Each row was made from one walk, in order. Every step used is in the known rows, and no mark comes twice. Write each row's walk.
Known rows
sipi lidovo: [ 0.06 -0.20  0.03  0.05 -0.08 -0.15 -0.06  0.16 -0.23  0.06  0.09  0.08
 -0.24 -0.07 -0.19 -0.10]
sipi lidovo vuduk pabube: [-0.01  0.04  0.40  0.14 -0.32 -0.45  0.14  0.21 -0.20  0.08  0.05 -0.26
 -0.50 -0.05 -0.08 -0.30]
nagor pabube vuduk lidovo: [-0.11  0.21  0.42 -0.13 -0.12  0.09  0.09  0.57 -0.25  0.04 -0.39 -0.18
 -0.34  0.35  0.16 -0.22]
nagor pabube sipi lidovo: [-0.08  0.03 -0.09  0.19  0.08 -0.29 -0.16  0.27 -0.05  0.08  0.10  0.10
 -0.40 -0.04 -0.16 -0.38]
nagor pabube sipi: [-0.14  0.21 -0.13  0.14  0.19 -0.16 -0.09  0.12  0.18  0.02  0.03  0.01
 -0.14  0.05  0.03 -0.29]
lidovo vuduk pabube: [-0.08  0.25  0.38  0.09 -0.23 -0.31  0.20  0.03  0.04  0.02 -0.04 -0.34
 -0.24  0.02  0.11 -0.21]
sipi pabube vuduk lidovo: [ 0.08 -0.09  0.15 -0.22 -0.17 -0.06  0.11  0.74 -0.22  0.10 -0.25 -0.04
 -0.27  0.13  0.04 -0.18]
lidovo vuduk pabube nagor deminav: [ 0.06  0.24  0.70  0.18  0.18 -0.62  0.24 -0.27 -0.29  0.01  0.07 -0.39
 -0.34  0.06  0.04 -0.21]
deminav nagor pabube vuduk: [-0.10  0.23  0.15 -0.01  0.02  0.18 -0.11  0.22  0.05  0.02 -0.18 -0.11
 -0.41  0.29  0.43 -0.17]
nagor deminav sipi: [ 0.00  0.12  0.41 -0.05  0.45 -0.44 -0.15 -0.14 -0.56  0.00 -0.01  0.13
 -0.26 -0.14  0.03 -0.04]
lidovo vuduk pabube nagor: [ 0.10  0.21  0.38  0.08 -0.10 -0.33  0.30 -0.10  0.05 -0.01  0.13 -0.37
 -0.35  0.06  0.03 -0.17]
vuduk lidovo: [ 0.01  0.13  0.34 -0.10 -0.08  0.10  0.21  0.26 -0.08 -0.01 -0.17 -0.11
 -0.08  0.14 -0.08 -0.06]
pabube vuduk: [ 0.04 -0.01  0.04 -0.25 -0.12  0.08 -0.03  0.30  0.00  0.06 -0.11 -0.01
 -0.02  0.18  0.18 -0.04]
deminav nagor pabube sipi lidovo: [-0.06  0.18 -0.05  0.21  0.12 -0.11 -0.16  0.16  0.18  0.04  0.14  0.09
 -0.52  0.06  0.05 -0.39]
pabube nagor: [ 0.18 -0.04  0.03 -0.02  0.12  0.01  0.11 -0.11  0.03 -0.03  0.15 -0.03
 -0.11  0.05 -0.08  0.03]
pabube sipi: [ 0.02  0.13 -0.18 -0.07  0.09 -0.02  0.01  0.07  0.34  0.02  0.14  0.12
  0.13  0.02 -0.01 -0.17]
nagor deminav: [-0.04  0.04  0.32  0.10  0.26 -0.32 -0.07 -0.16 -0.38  0.01 -0.06 -0.04
  0.02 -0.02  0.00 -0.03]
pabube vuduk lidovo: [ 0.06  0.13  0.37 -0.34 -0.19  0.22  0.16  0.56 -0.08  0.04 -0.26 -0.10
 -0.08  0.31  0.12 -0.11]
deminav nagor pabube: [-0.15  0.24  0.09  0.24  0.13  0.08 -0.09 -0.09  0.07 -0.04 -0.08 -0.09
 -0.39  0.12  0.23 -0.12]
lidovo vuduk: [-0.05  0.23  0.41  0.05 -0.06 -0.10  0.01  0.05  0.02  0.08  0.08 -0.04
  0.08  0.06  0.22 -0.09]

Which walk is each row?
[ 0.07 -0.23 -0.19 -0.11 -0.08 -0.16 -0.09  0.50 -0.15  0.11 -0.08  0.03
 -0.18 -0.01  0.11 -0.12]
sipi pabube vuduk
[ 0.16 -0.06 -0.04  0.04 -0.06 -0.27  0.30 -0.12  0.03 -0.08  0.06 -0.31
 -0.44  0.00 -0.21 -0.07]
vuduk pabube nagor
[ 0.16  0.06  0.40 -0.03  0.40 -0.67  0.15 -0.27 -0.55 -0.08  0.04 -0.18
 -0.70 -0.12 -0.16 -0.12]
vuduk pabube nagor deminav sipi
[ 0.12 -0.01  0.31  0.10  0.23 -0.53  0.23 -0.30 -0.35 -0.07 -0.01 -0.33
 -0.42  0.01 -0.19 -0.11]
vuduk pabube nagor deminav
[ 0.04 -0.10  0.16  0.05  0.48 -0.72 -0.21  0.06 -0.73  0.05  0.01  0.19
 -0.43 -0.32 -0.05 -0.13]
nagor deminav sipi pabube
[ 0.24 -0.18 -0.14 -0.03  0.34 -0.41 -0.02  0.10 -0.34  0.01  0.24  0.19
 -0.54 -0.29 -0.14 -0.07]
deminav sipi pabube nagor
[-0.09  0.37  0.47 -0.10 -0.06  0.29  0.09  0.46 -0.01  0.00 -0.37 -0.19
 -0.47  0.42  0.36 -0.23]
deminav nagor pabube vuduk lidovo
[ 0.03  0.18  0.26  0.04 -0.08 -0.26 -0.07  0.27  0.12  0.16  0.31  0.14
 -0.04  0.01  0.02 -0.37]
pabube sipi lidovo vuduk
[ 0.19  0.15  0.85  0.02  0.42 -0.63 -0.11 -0.04 -0.76  0.11  0.29  0.13
 -0.52 -0.09 -0.02 -0.21]
pabube nagor deminav sipi lidovo vuduk
[ 0.20  0.07  0.52 -0.03  0.01 -0.55  0.14  0.13 -0.37  0.04  0.27 -0.13
 -0.87 -0.13 -0.15 -0.28]
deminav sipi lidovo vuduk pabube nagor
[ 0.10  0.32  0.79  0.03  0.36 -0.76  0.15 -0.22 -0.50 -0.01  0.11 -0.23
 -0.61 -0.06  0.06 -0.21]
lidovo vuduk pabube nagor deminav sipi
[ 0.11  0.05  0.73  0.22  0.06 -0.73  0.18 -0.07 -0.55  0.07  0.15 -0.31
 -0.57 -0.02 -0.16 -0.29]
sipi lidovo vuduk pabube nagor deminav
[-0.12  0.42  0.34  0.26  0.06 -0.18 -0.16  0.20  0.18  0.12  0.22  0.04
 -0.44  0.12  0.24 -0.49]
deminav nagor pabube sipi lidovo vuduk
[ 0.02  0.18  0.83  0.03  0.29 -0.66 -0.22  0.07 -0.77  0.14  0.15  0.15
 -0.41 -0.14  0.07 -0.24]
nagor deminav sipi lidovo vuduk
[ 0.17  0.10  0.42 -0.07  0.56 -0.41 -0.04 -0.27 -0.56 -0.03  0.14  0.10
 -0.37 -0.09 -0.05 -0.03]
pabube nagor deminav sipi
[-0.06  0.36  0.21  0.05 -0.15 -0.39  0.19  0.09  0.36  0.03  0.13 -0.21
 -0.15  0.03  0.12 -0.37]
lidovo vuduk pabube sipi
